What can hang from each mark
k_176: k_8 k_567 k_998
k_567: k_176
k_604: k_795
k_8: k_176 k_795
k_795: k_8 k_567 k_604 k_998
k_998: k_176 k_795

Every row comes from one small tree of marks. The marks that hang from a mark follow it in brackets, in the order of their numbers. Every link used is in the known rows. Which tree was each row made from?
Known rows
k_176[k_567]: [-2.366  0.390  0.355  2.603 -0.969 -1.206  1.574 -0.378  0.859  2.372
  0.603 -0.565  1.111  0.890  0.169  0.097  1.805  0.022 -0.971 -0.184
  1.664  0.592]
k_998[k_795[k_8[k_176] k_567]]: [-2.628 -1.361  0.321  5.312 -0.847  0.013  1.214 -2.223  1.596  0.782
 -0.794  1.672  2.791  0.156  2.452 -1.501  0.692 -1.220 -2.479 -1.940
  2.013  1.966]
k_795[k_567 k_998]: [-2.326  0.423  0.443  5.126 -1.279 -0.425  0.950 -0.296  1.625  2.121
  3.580  1.826  1.333  1.530  1.048 -0.244  1.025  0.339 -3.477 -2.278
 -0.061  0.882]
k_567[k_176[k_8 k_998[k_795[k_604]]]]: [-1.387 -0.814 -0.819  5.234 -1.368  0.952  3.597 -2.119  1.561  0.706
 -0.536 -1.294  3.180 -0.884  3.688  0.791 -0.419 -0.898 -1.293 -2.698
  0.982  0.053]
k_8[k_176[k_567 k_998[k_795]]]: [-3.019 -1.251  0.724  3.738 -1.612 -1.399  2.644 -2.242  2.237  2.036
 -2.551 -1.374  1.865  2.194  0.664 -1.302  1.570 -1.643 -1.473 -0.523
  1.597  1.269]
k_567[k_176[k_8[k_795]]]: [-2.333  0.639  0.477  2.251 -0.531 -0.310  1.428 -1.982 -0.658 -1.253
  0.215 -0.270  1.750  0.800  2.403 -0.232  0.036 -0.513 -2.341 -1.487
  1.696 -0.621]
k_8[k_176[k_567 k_998] k_795[k_604]]: [-3.322 -1.223  0.039  4.524 -1.175 -1.218  2.055 -0.878  1.517  1.381
 -1.931 -1.532  2.818  1.878  1.421 -1.276  0.449  0.160 -3.230  0.423
  1.290  0.527]
k_604[k_795[k_998]]: [-2.462  0.260 -0.819  4.433 -0.625  0.180  0.880 -1.680  0.232  1.840
  3.542  1.139  1.436  1.124  0.805  0.210 -0.344 -0.521 -3.026 -2.737
 -2.791 -0.034]
k_176[k_8 k_567 k_998[k_795[k_604]]]: [-1.660 -1.727  0.042  6.403 -1.860 -0.336  4.651 -0.149  3.209  2.436
  0.258 -1.070  3.170 -1.342  2.110  0.847  0.397 -1.033 -1.044 -1.510
  1.781  1.349]
k_176[k_8 k_567 k_998[k_795]]: [-1.972 -1.245  0.795  4.838 -2.120 -1.185  4.350 -0.526  2.707  1.973
 -0.096 -0.806  2.456 -0.158  1.140  0.293  1.017 -1.693 -0.850 -1.452
  2.091  1.585]
k_567[k_176[k_998[k_795[k_8 k_604]]]]: [-1.622 -0.826 -1.648  6.272 -1.150  1.349  3.164 -2.165  0.914  1.462
 -2.119 -1.207  3.213 -1.044  3.400  0.995 -0.646 -0.229 -1.234 -2.646
  0.209  0.606]
k_998[k_176[k_8[k_795] k_567]]: [-3.524 -0.242  1.561  3.089 -1.339 -2.896  2.623 -1.016 -0.031  0.293
  0.550 -1.447  2.285 -0.225 -0.242 -1.415  0.085 -0.792 -1.722 -0.620
  3.142 -0.084]
k_998[k_176]: [-2.439  0.421 -0.018  2.845 -1.428 -1.318  1.474 -2.040 -0.473  1.383
  0.404 -1.139  1.303  0.308 -0.313 -0.590  0.246 -0.971 -0.675 -1.274
  0.206 -0.742]
k_795[k_567[k_176] k_604 k_998]: [-2.380  0.204 -0.827  6.268 -0.682  0.827  1.349 -1.019  1.649  1.960
  2.964  0.135  2.795  0.113  3.336  0.344  0.114  1.976 -3.906 -3.012
  0.818  0.173]
k_795[k_8 k_567 k_998]: [-2.275 -0.247 -0.350  6.888 -1.440 -0.788  1.153  0.054  1.340  1.959
  2.890  2.996  3.035  0.052  1.401  0.161  0.146  0.093 -3.875 -2.515
  1.022  1.470]
k_604[k_795]: [-2.046  0.245 -1.225  2.528 -0.029  0.540  0.466 -1.702 -0.425  1.457
  2.371  0.689  1.689  0.661  1.451 -0.100  0.143 -0.285 -1.762 -2.178
 -1.929  0.005]
k_176[k_8 k_998]: [-1.061 -0.438 -0.599  3.803 -2.171 -1.079  2.514 -0.356  1.304  1.048
  1.181  0.850  2.584  0.764  1.560  0.819  0.322 -1.782 -1.549 -1.399
  0.710  0.173]
k_176[k_998]: [-1.340  0.122 -0.961  3.607 -1.847 -0.336  1.915 -0.611  0.865  2.193
  0.056 -0.214  1.460  1.598  0.851  0.613  0.732 -0.814 -1.172 -1.137
 -0.944  0.120]
k_998[k_795]: [-1.554  0.007  0.367  3.694 -1.057  1.239  2.010 -1.902  1.026  1.471
  0.049 -0.261 -0.268  0.252  0.572  0.209  0.924 -1.566 -0.466 -1.567
 -1.293  0.490]
k_998[k_176[k_8 k_567] k_795]: [-3.059 -0.931  1.774  4.155 -1.615 -1.817  3.821 -2.226  1.318  1.276
  0.048 -1.989  2.194 -1.302  0.068 -0.972  0.438 -1.934 -0.279 -1.700
  2.786  0.634]
k_795[k_604 k_998[k_176[k_8]]]: [-2.087 -0.491 -0.308  6.918 -2.152 -1.189  2.401 -1.276  1.407  1.514
  2.906 -0.025  2.896 -1.514  0.578  0.831 -1.322 -1.103 -2.730 -2.243
  0.034 -0.965]

Write each row's tree
[-4.187 -0.129  1.796  3.895 -1.138 -2.224  1.008 -1.557  1.040  0.726
 -0.284 -0.195  0.784  3.260 -0.577 -1.661  0.949 -0.831 -4.172  0.140
  1.139  0.499]
k_8[k_176[k_567] k_795[k_998]]
[-1.480 -0.538 -1.600  8.249 -1.604  0.147  1.607 -0.322  1.293  2.393
  1.973  1.926  2.733 -1.288  1.314  2.026 -1.037 -0.407 -3.110 -1.880
 -1.060  0.241]
k_795[k_8 k_604 k_998]
[-2.712 -0.916 -0.387  4.373 -0.700 -1.321 -0.044 -1.442  0.845  0.718
  0.078  2.667  3.800  0.981  2.516 -1.489  0.848 -0.410 -3.416 -1.292
  3.031  1.371]
k_795[k_8[k_176] k_567]
[-2.172 -0.682  0.361  4.473 -1.676 -0.319  3.856 -0.587  2.206  3.086
 -1.046 -1.821  1.159  0.775  0.399  0.006  1.397 -0.726 -0.431 -1.118
  0.428  1.534]
k_176[k_567 k_998[k_795]]
[-3.053 -0.295  1.014  3.075 -1.633 -3.072  2.593 -1.331  0.548  1.313
  0.983 -1.176  2.894 -0.577  0.003 -0.729  0.595 -1.130 -1.001 -0.968
  3.597 -0.115]
k_998[k_176[k_8 k_567]]
[-4.027  0.394  1.603  4.661 -1.485 -2.034  2.176 -0.951  0.064  1.325
  0.815 -1.433  0.617  1.227 -1.506 -1.192 -0.157 -0.223 -2.800 -0.885
  0.094  0.050]
k_8[k_795[k_998[k_176[k_567]]]]
[-2.665 -1.340 -0.925  5.296 -1.421 -1.596  0.906 -1.029  1.378  1.339
 -0.594  2.132  4.590  1.331  2.711 -1.409  0.690 -0.435 -3.492 -1.480
  2.814  1.626]
k_795[k_8[k_176[k_998]] k_567]
[-2.744 -1.677 -0.023  5.150 -1.555 -0.537  2.812 -1.908  2.768  2.424
 -2.243 -1.656  2.653  1.126  1.565 -0.758  1.018 -1.026 -1.691 -0.570
  1.382  1.117]
k_8[k_176[k_567 k_998[k_795[k_604]]]]
[-2.183 -1.520  0.480  6.378 -1.215  0.348  3.268 -1.668  1.947  1.047
  1.876 -0.614  3.459 -2.864  2.477 -0.982 -0.473 -0.558 -1.486 -3.016
  1.993  0.592]
k_998[k_176[k_8] k_795[k_567 k_604]]
[-2.431 -0.323 -1.396  6.115 -0.664 -0.176  0.915 -1.391 -0.001  1.684
  2.816  2.274  2.967 -0.167  1.224  0.512 -1.142 -0.853 -3.206 -2.944
 -1.920  0.637]
k_604[k_795[k_8 k_998]]
[-3.108 -0.078 -0.391  4.715 -0.027 -0.217  1.064 -1.990  0.693  0.553
  4.592  1.364  3.926  0.515  3.612 -0.718 -0.330  0.548 -4.385 -4.235
  0.909  0.558]
k_604[k_795[k_567[k_176[k_8]] k_998]]
[-1.926 -0.243 -0.813  4.543 -1.124  0.190  2.685 -1.246  0.343 -0.332
 -0.243 -0.977  3.315  0.205  3.342  0.482 -0.732  0.095 -2.724 -1.744
  1.109 -0.559]
k_567[k_176[k_8[k_795[k_604]] k_998]]
[-3.057 -0.457  0.247  5.701 -1.147 -0.389  0.555 -1.672  1.025  0.343
  0.328  0.524  1.050  1.952  0.713 -0.646 -0.467 -0.752 -4.504 -0.437
 -1.243 -0.404]
k_8[k_176 k_795[k_604 k_998]]
[-2.545  0.104  0.708  5.185 -2.252 -2.256  2.121 -1.672  0.704  0.988
  2.529  0.329  1.938  0.184 -0.436  0.047 -0.513 -1.930 -2.369 -2.194
  0.461 -0.711]
k_795[k_998[k_176[k_8]]]
[-1.904  0.099 -0.312  3.561 -1.237  0.935  2.912 -2.669  0.658  1.278
 -1.834 -1.906  1.401  1.058  2.258  0.089  0.436 -0.649 -0.717 -2.354
 -0.133  0.196]
k_567[k_176[k_998[k_795]]]
[-2.299 -0.479 -0.041  5.064 -0.362  1.127  1.993 -2.114  0.755  0.795
 -0.420  0.513  2.678 -0.859  3.256 -0.619  0.444  0.104 -1.845 -3.030
  2.005  1.583]
k_998[k_795[k_8 k_567[k_176]]]
[-3.396 -0.753  0.515  6.097 -0.726 -0.252  0.394 -1.105  1.669  0.495
  1.544  1.238  2.141  1.873  1.806 -1.685 -0.015  0.495 -5.434 -1.157
  0.230  0.528]
k_8[k_176 k_795[k_567 k_604 k_998]]
[-2.000 -0.487 -1.925  6.171 -0.162  0.916  1.200 -0.928  0.635  1.285
  0.872  0.964  4.886 -1.705  4.643  0.347 -0.256  1.841 -2.919 -2.499
  2.911  0.835]
k_795[k_8 k_567[k_176] k_604]
[-2.804  0.022 -0.566  4.932 -0.291  0.144  0.663 -0.959  0.901  2.022
  4.708  1.722  2.470  0.978  1.901 -0.717  0.154  0.671 -3.939 -3.427
 -1.410  0.916]
k_604[k_795[k_567 k_998]]
[-3.511  0.303  0.985  4.814 -1.855 -2.511  2.325 -1.412  0.848  2.564
  1.324 -1.335  1.422  0.756 -1.359 -0.374  0.355 -0.616 -1.954 -1.481
  0.854 -0.074]
k_795[k_998[k_176[k_567]]]
[-3.278 -1.526 -1.349  4.401 -0.652 -1.805  1.324 -1.921  0.498  1.717
 -0.555  0.735  4.816  0.887  2.078 -1.063 -0.046 -0.780 -2.905 -1.711
  1.276  1.276]
k_604[k_795[k_8[k_176[k_567 k_998]]]]
[-3.051 -0.746  0.134  2.905 -1.596 -2.378  1.723 -1.562  1.650  2.089
 -1.709 -0.759  2.556  2.926  0.628 -1.121  1.680 -1.021 -1.925  0.115
  2.229  0.633]
k_8[k_176[k_567 k_998]]
[-3.004 -0.750  0.138  4.211 -0.167  0.177  0.030 -1.241  0.985  0.064
  0.422  0.664  2.447  1.486  2.549 -2.042  0.497  0.762 -4.157 -0.541
  1.190  0.455]
k_8[k_176 k_795[k_567 k_604]]
[-2.007 -0.664  0.166  3.890 -2.048 -2.269  3.245  0.215  2.030  2.055
  0.874 -0.304  3.185  0.600  1.204  0.505  1.201 -1.015 -1.390 -0.828
  2.750  0.791]
k_176[k_8 k_567 k_998]
[-2.866 -1.030  0.395  5.874 -1.093 -0.289  2.534 -2.052  0.639  1.332
  0.040 -0.032  2.973 -1.731  1.268 -1.626 -0.157 -0.710 -1.270 -2.879
  1.717  1.335]
k_998[k_176 k_795[k_8 k_567]]
[-1.349 -1.671 -1.391  7.875 -1.459  1.461  3.272 -0.241  2.376  2.559
  0.112  0.539  3.614 -1.553  3.060  0.360 -0.276  0.099 -1.944 -2.587
  0.117  1.878]
k_176[k_998[k_795[k_8 k_567 k_604]]]
[-2.968 -1.628 -1.656  5.022 -0.311 -0.780  0.625 -1.692  0.637  1.235
  1.039  2.147  5.372  0.831  3.368 -1.804 -0.208 -0.109 -3.872 -2.750
  1.058  1.661]
k_604[k_795[k_8[k_176[k_998]] k_567]]
[-2.067 -0.144 -0.420  3.687 -1.105 -0.645  2.155 -0.972  1.148  0.608
  1.308  0.276  3.909  0.899  3.904 -0.554  0.859  0.593 -2.622 -2.715
  3.231  0.673]
k_795[k_567[k_176[k_8 k_998]]]
[-2.890 -0.458  0.266  2.951 -1.363 -1.097  1.073 -1.815  0.319  0.077
 -1.898 -0.212  1.331  3.424  0.734 -1.673  0.463 -1.403 -3.124 -0.042
 -0.299  0.118]
k_8[k_176[k_998] k_795]
